In the rows, 128 means zero.
Known rows, with every step that occurs:
h, k, b, j, l: [132 121 125 133 137 110 117 218 147  82 136  84 155 116 122 144 118 108
 125 197  85 177 111 110 154 112 117 106 101 117 115 100 145  83 164 176
 143]
p, q, k, b, j: [112 111 106 155 115 126 169 183 140  91 132  95 139 127 136 120  78 112
 115 149  88 130  92 145 146 140 120 131  98 110  94 104 198 104 154 153
 126]
n, h, j, q, k, l: [168 141 138 123 142 167 188 179 131 115 144 118 117 177 156 118  62 137
 116 160 143  83 103 127 131 152 132 100 107 155 133  93 169  38 128 200
 139]
j, q: [145 108 116  67 151 122 131 178 110  89  91 112 116 178 106 116  65 114
 127 147  85 120  90 137 138 127 120 130 118  99 110  77 114  76 137 142
 131]
k, l, p: [123 133 106  97 145 118 157 160 139 125 105 119 114 145 131 132  39 161
  92 129 155 142  88 131 155 132 103 137 101 186 104 110 148  51 126 156
 119]
h, j, q, k: [169 119 146 113 129 162 154 178 104 100 118 126 110 186 146 118  64 111
 132 141  91  96  99 126 128 137 115 116 112  78 124  78 132  74 131 165
 148]
a, z, c, b: [136 113  81 118 152 108 146 192 142  69  72 121 140 165  71 133  96 105
 135 105 105 131  91 119 133 104 158 123 113 121 121  71 135 106 172 179
  85]
s, b: [159 122 109  60 145 104 127 180 119 106 109 120 114 182 108 102  42 106
 125 162  90 140  96 133 154 113 117 131 127 107 127  96 140  60 147 143
 119]
h, j, l: [162 107 123 121 134 137 102 183 126 116 122 112 115 180 125 136  80  73
 123 163  63 114 106  95 149 110  90 131 125 109  95  91 134  75 164 173
 151]
h, k, b, z: [124 135  82 103 143 107 134 214 144 108 136  73 126 143 101 132  93 108
 127 178 146 172  77 129 119  97 103 130  94 130 162 102 127  89 111 160
 151]
n, b, j, l, k: [165 102 139 140 105 135 105 190 123 126 147 101  77 117 129 107  73  96
 102 186 112 143 123 111 186 126 139 132 120 106  78  94 128  92 165 144
 121]
z, c, b, p: [106 119  77 109 141 101 110 181 120  77  94 118 129 160  69 123  82  89
 144 127  98 144  74 129 129 109 150 124 107 118 110  74 122  99 151 166
 102]
k, q: [146 121  93  82 142 116 139 168 134 114 117 112 129 165 113 128  63 112
 127 167 127 119  76 121 137 143 105 122 120 132 105 114 110  53 149 113
 134]
l, p, h, k, q: [124 149 110  76 155 110 160 171 114 134 109 139 157 154 134 153  50 168
 108 183 178 186  81 107 152 134  64 134  94 148 104 113  88  82 103 110
 116]
z, c, b: [121 113  77 112 147 112 124 193 134  71  90 112 125 159  77 131  92 109
 137 124 101 135  77 131 122  99 144 120 111 135 108  77 127 112 151 173
  97]
q, k, l, p: [131 136 115 114 129 151 174 161 144 121 131 143 106 133 153 113  37 181
  83 127 182 147  93 140 150 150 106 129 100 188 112 107 167  58 122 162
 124]
c, b: [123 122  76 105 144 105 137 197 138  84  97 100 131 156 100 132  84 111
 115 125  80 141  75 135 131 107 136 136  99 148  90  87 132  86 148 147
 129]
j, l, k: [158  87 113 115 127 144  99 189 128 105 126 130  94 150 112  99  69  99
 111 168  97 140 105 133 172 119 121 141 120 124  82  77 118 101 163 156
 136]
j, l, p, h: [112 120 113  84 145 118 116 174 127 131 110 157 123 159 118 131  55 144
  78 149 123 178 106 105 171 113  67 165 111 150  45  74 124 108 128 138
 103]
k, h: [134 123  95  76 147 104 133 188 146 125 118 118 133 152 107 117  97 126
 112 149 106 138  75 120 159 116 109 159 109 132  99 119 117 106 145 133
 125]
b, j, l, k: [172  89 130 120 122 137  96 189 121 101 124 130  99 149 123 101  68 101
 120 180  77 138 114 126 184 131 115 131 116 109  59  80 120  86 174 158
 123]
q, k, b, z, c: [121 124  87 124 122 142 140 196 158  99 151 117  94 144  91 100  90 116
 130 143 179 138  84 138 107 112 125 124 109 120 146  76 150 115 116 177
 104]
q, k: [154 111  98  99 125 151 136 180 124 109 127 136 105 155 128  99  60 132
 104 153 128 140  91 131 144 143 113 132 121 123 112 100 141  82 143 142
 134]
c, b, j: [138 125  94 110 140  98 134 198 131  81  95  99 134 153 112 135  82 112
 122 136  59 139  83 127 141 118 131 125  94 133  69  88 133  71 161 150
 117]
b, j, l, p: [149 117 139 110 140 127 106 180 132 111  85 138 102 153 124 127  52 136
 103 147  99 144 113 121 178 123  70 122 120 137  50  91 145  61 147 161
 111]
p, q, k, h: [118 106  92 114 130 134 164 171 146 117 139 130 138 148 128 102  85 121
 108 149 109 128  75 147 162 133  97 164 112 120 107 124 176 141 151 143
 135]
s, b, z: [160 128  96  49 145 105 121 179 129 120 128 119  90 199  96  90  34  91
 130 167 115 139  89 138 138 102  90 141 125 108 139  87 138  59 128 149
 125]
p, q, k, b, n, h: [121 133  56 122 136 135 187 197 168 146 148  99 108 133 115 126  56 122
  95 158 175  94  68 160 132 136 119 127 115 170 124 119 214  73 129 166
 134]
k, l, p, h, j: [120 147 120 103 140 113 171 153 118 155 129 130 141 170 157 159  41 148
  89 135 138 147  95  87 151 126  84 165  81 167  83  98 127  74 115 152
 110]
j, q, k, b, z, c: [117 123 113 110 132 146 151 194 149  77 141 117  97 154  92  97  95 117
 143 137 164 123  88 153  99 113 137 114 107  93 152  52 141 116 106 184
 106]
a, z, c: [160 100  93  95 148 122 128 173 124  97  77 133 122 178  77 117  73 106
 134 133 126 126 101 104 149 121 129 127 136  97 132  89 126  94 171 166
  87]
n, b: [139 121  98 102 123 116 125 183 121 136 124  85  91 137 112 122  67 108
  95 161 137 137  94 107 150 122 133 142 125 123 120 117 130  81 136 121
 129]
q, k, l: [141 119  95 103 126 147 162 164 144 112 164 125 122 139 147 105  62 142
  98 160 153 143  92 128 140 155 132 134 108 163 130 108 160  66 155 157
 139]
q, k, b, p, h, j: [102 150 113 133 109 118 158 182 116 136 168 124 154 145 142 133  84 102
 107 146 112 161  91  90 133 135 130 161  75  97  99  79 132 100 124 136
 126]
l, p, h: [116 131 102  71 147 109 139 171 110 140  91 150 122 165 119 133  38 162
  82 133 138 173  89 112 163 121  76 169 100 148  58  87 109  99 107 118
  93]
s, b, n, h, j, q: [199 155 126  46 167 117 162 191 122 150 114 114  91 216 119 128  23  96
 140 169 119  60  89 134 135 114 112 101 131 110 149  90 150   8 122 183
 128]
c, b, p, h, k, l: [ 82 145  71  89 147  80 157 177 120 103 165 106 198 135 125 148  87 121
 109 181 121 218  76 104 136 126 145 158  64 162 126  91 119  91 147 151
 138]
b, n, h: [172 134  58  54 159 121 134 193 141 163 114 116  86 172  98 127  36 125
 100 173 169  98  70 128 143 134 103 127 135 172 111 119 140  30 135 151
 126]
b, z: [150 113  76  70 142 119 112 180 128 127 119 111  90 184  96 108  52  98
 118 161 128 133  77 127 132 114  82 150 120 126 115  93 118  74 128 140
 135]
z, c, b, k: [127 123  94 118 144 103 121 180 120  56  91 107 140 147  94 129  87 111
 147 134  83 151  89 137 141 121 139 105 107 129  93  86 133  95 165 172
  89]
q, k, b, p, h: [ 84 141  90 107 115 110 153 182 127 122 166 133 153 127 123 113  84 125
  92 151 135 189  87 112 139 142 140 167  81 115  92  78 133 107 125 119
 114]
c, z: [142 110  81  80 141 109 101 169 126  88 121 103 125 182 105 122  67 117
 135 158  66 143  74 145 135 117  74 137  97 150  66  99 118  73 127 158
 129]
j, l, p: [134 115 122 105 143 132 108 181 138 114  88 138  97 155 111 124  53 135
  95 135 119 145 103 128 168 111  76 132 124 151  72  88 141  77 135 160
 123]
n, h: [158 123  85  88 154 128 127 197 128 124  89 116 102 175  96 114  57 130
 103 166 130 118  87 126 154 129 106 122 128 165  93 109 139  57 133 152
 117]

Rows:
[129 135 141  99 139 154 188 158 134  99 121 141 111 145 153 111  40 182
  97 122 167 133  97 156 142 150 120 119  97 159 119  82 158  57 113 169
 124]
j, q, k, l, p
[134 132 117 133 115 128 157 201 146  95 138 107 127 119 136 116  89 136
 109 148 111 144  98 130 141 142 136 119  95 120  94  97 158  75 145 148
 118]
q, k, b, j
[ 84 124  69  89 142  87 118 174 110  96 117 138 156 164  75 128  84  99
 127 139 105 177  76 106 131 112 142 158  94 116  83  60 103 129 144 145
  81]
z, c, b, p, h
[156 127 143 116 129 158 181 160 123 103 155 115 128 170 167 122  67 120
 125 148 113 100 100 121 124 149 134 119  98 117 143  85 151  57 142 183
 152]
h, j, q, k, l
[149 121 128 115 140 122 117 192 153 130 141 116 135 166 126 135 115  85
 122 156  68 115  96  94 162 101  92 150 113 115  92 107 131 104 165 169
 146]
k, h, j, l
[164 134 126  67 142  96 125 167 106  91 111 116 129 168 124 102  38 108
 134 169  73 158 108 138 172 133 112 116 122 101 112 104 145  43 162 142
 110]
s, b, k
[156 125 137 134 124 154 135 192 158 127 166 140 128 154 147 116 115 105
 114 156  96 121 101 103 159 119  97 142 112 115 101 105 151 112 160 177
 151]
q, k, h, j, l
[160 136 124 121 125 145 157 187 141 135 145 131 125 162 148 118  97 122
 117 143 111 115  84 108 150 126 105 145 103 112 114 119 135 104 140 156
 141]
q, k, h, j
[143 121  92  90 149 119 145 176 127 107 142  92 149 142 133 134  73 131
 117 196 139 169  87 113 142 133 119 125 104 157 164 124 132  64 152 164
 155]
h, k, l
[143 152 106 106 165 131 165 192 137 129  98 113 121 145 127 138  44 188
  95 176 198 156  91 131 161 129  93 103 104 220 137 130 156  39 105 185
 125]
n, h, k, l, p
[130 145 123 101 142 110 153 148 125 109 106 116 130 133 147 131  34 164
 102 136 140 160 100 136 173 152  97 123  98 181  90 118 153  35 140 154
 110]
b, k, l, p
[107 141 134  81 141 141 195 152 124 117 143 162 136 149 159 117  43 192
  81 134 172 166 100 133 146 153 112 154  84 157  93  69 140  89 106 147
 102]
j, q, k, l, p, h
[176 131 106 115 147 136 132 196 116 137  90 107 103 195 115 135  58 106
 117 160 106  90  91 106 148 120  96 117 122 145  98 111 139  48 129 168
 128]
n, h, j
[110 117  99 120 151 121 169 156 123 111 103  98 144 144 137 146  37 145
 108 165 147 159  83 143 159 124  78 131  99 171 145 131 178  85 130 173
 146]
h, k, l, p, q
[177 149 112 104 155 142 130 194 150 178 103 133  73 180 123 153  30 124
  98 149 162  80  92 114 158 110  60 113 131 179  87 107 159  22 119 193
 131]
b, n, h, j, l, p
[119 129  99 130 120 134 159 201 151  99 141 108 122 122 125 114  91 134
 103 137 131 147  89 136 130 130 142 128  99 134 117  95 156  91 133 146
 132]
q, k, b
[151 122 143  94 129 113 136 181 106 110 112  84  98 145 124 123  68 110
 117 167 101 122 107 116 152 135 140 121 119  81 106  95 124  67 140 130
 118]
n, b, j, q
[127 132 134 152 128 147 183 167 135 140 105 139 121 161 152 130  59 136
 108 112 117 104  80 138 165 119  62 153  98 123  96 126 181 126 115 165
 132]
l, p, q, k, h, j
[121 137 123  89 155 120 137 175 132 126 130 146 159 148 133 150  67 152
 103 196 166 193  99 100 162 125  58 130 105 151  90 100 104  92 124 130
 126]
j, l, p, h, k, q
[ 85 108  65 123 137  92 136 169 118  86  94  95 148 164  90 129  62  68
 125 128  54 135  65 148 141 116 124 151  97 120  91  90 166 100 158 146
 140]
c, b, p, q
[125 115 101 130 121 116 144 207 137 103 119  94 110 122 109 117  83 119
 114 138 114 141  86 145 151 114 157 142  88 130 101  85 119 102 131 142
 124]
l, k, b
[139 116  86  98 126 125 106 177 127 136 134  95  62 157  79 108  66  89
 123 167 185 130  90 108 127 103 115 136 135 108 150  99 123 105 120 150
 102]
n, b, z, c
[138 118 122  90 135 150 174 161 134  89 155 124 127 151 147 102  66 144
 112 154 137 127  96 143 130 157 145 124 105 136 136  84 152  66 146 165
 141]
j, q, k, l
[162 116 138  95 144 129 137 177  99 103  92 103 117 198 125 137  66  91
 141 142  63  93  93 115 131 119 111 122 113  79 115  80 113  67 134 160
 143]
h, j, q
[182 117 154  99 128 121 126 176 136  98 148 137 116 159 132  94  50  92
 146 200  92 127 117 136 182 134 120 105 121  99  88  84 129  48 178 145
 115]
s, b, j, l, k, q
[154 126  98  86 150 121 139 181 123 106 121 102 148 156 122 138  72 120
 138 203 142 150  77 115 137 138  99 105 115 126 147 128 102  58 144 127
 153]
h, k, q
[140 130 148 130 121 123 114 183 134 134 109 111  79 122 129 131  57 130
  84 153 134 147 121 107 182 118  94 123 124 134  68 105 152  67 138 148
 109]
n, b, j, l, p
[104 136  98 128 113 124 146 188 138 104 144 114 128 122 117 105  81 116
 109 138 128 156  85 134 137 141 148 132  95 116 119  91 151  76 133 140
 135]
q, k, b, p
[118 138  91  64 147  96 134 163  99 130 147 128 179 160 119 137  65 110
 129 216 144 192  76  91 146 151  96 142  98 107 123 111  78  76 137 101
 136]
b, p, h, k, q
[156 142 159  94 148 106 149 174 111 100 112 105 152 169 143 135  97 106
 149 146  51 113  95 121 164 130 107 128  98  79  96 106 115  81 147 158
 129]
b, k, h, j, q
[163 163  89 128 131 144 180 215 163 163 155 102  96 146 135 143  67 123
 104 149 175  81  78 122 119 130 127 109 107 163 131 113 173  37 117 180
 139]
q, k, b, n, h, j
[131  92  87 120 124 149 149 162 119 105 119 125 116 164 126 102  49 108
 109 155 105 125  84 148 147 142  96 143 123 114 111 108 179 110 152 145
 140]
p, q, k
[141 114 135 171 114 135 128 210 144 107 140  92 112 136 127 135 101  77
 123 145  76 119 107 118 153  97 140 133  92 114  94  72 133 102 148 178
 144]
h, j, l, k, b
[ 91 102  74 148 124 132 140 163 120  70 113 129 133 156  90 106  69  84
 141 127 103 135  73 154 130 125 137 129 109 105 119  79 181 134 156 177
 111]
z, c, b, p, q, k
[136 114  95 116 142 105 122 192 128  68  87 112 129 157  89 133  90 110
 147 136  80 133  86 125 133 111 140 109 107 120  85  80 129  97 163 175
  84]
z, c, b, j
[149 131 142  89 150 116 152 186 127 115 109 109 138 183 127 136 101 104
 139 136  67  95  82 114 144 110 112 144 100  85 111  97 109  97 132 157
 138]
k, h, j, q
[136 115 114 142 124 143 170 170 135 130 140 122 137 168 147 123  85  97
 123 144  87 100  78 125 154 125  88 157 106 101 113 126 175 133 148 161
 147]
p, q, k, h, j
[142 139 100 125 150  97 165 167 143  57  89 116 172 149  94 139  93 105
 159 126 116 132  95 123 142 141 149  91 108 121 107  92 130  67 189 157
  80]
a, z, c, b, k, q
[102 128 125 166 118 130 182 181 141 101  98 113 122 121 141 127  52 149
 101 116 120 133  94 159 159 134  95 127  91 131  76 104 204  96 121 158
 109]
l, p, q, k, b, j
[151 140  70 103 140 119 160 219 158 154 133  97  83 126 101 125  59 132
 101 157 181 103  71 151 147 121 151 128 102 179 110 101 138  56 119 157
 118]
l, k, b, n, h
[135 132 135  96 131 144 189 155 113 120 177 135 154 175 172 130  68 129
 109 161 121 133 102  99 127 151 125 151  86 116 115  71 133  88 135 161
 132]
p, h, j, q, k, l
[148 103  77  76 144 127  99 175 126 112 112 123  84 189  72 104  60  94
 141 160 148 128  80 122 124 108  90 135 132 113 130  85 114 100 130 165
 104]
b, z, c
[146 146 107 126 151 109 147 231 137 103 105  79 142 132 113 141  96 141
 120 195 128 154  95 122 152 122 123  92 100 153 118 120 148  56 129 172
 121]
n, h, k, b, j
[122 134  85 117 119 136 153 201 160 113 158 106  99 140 114 103  82 120
 106 141 158 145  81 142 116 120 115 138  97 134 129  86 152  89 114 152
 136]
q, k, b, z
[127 129 107 117 131  95 139 200 140  98 112  84 134 133 113 136  90 115
 118 149  85 140  92 120 145 124 132 127  95 121  85 100 141  68 148 141
 114]
k, b, j
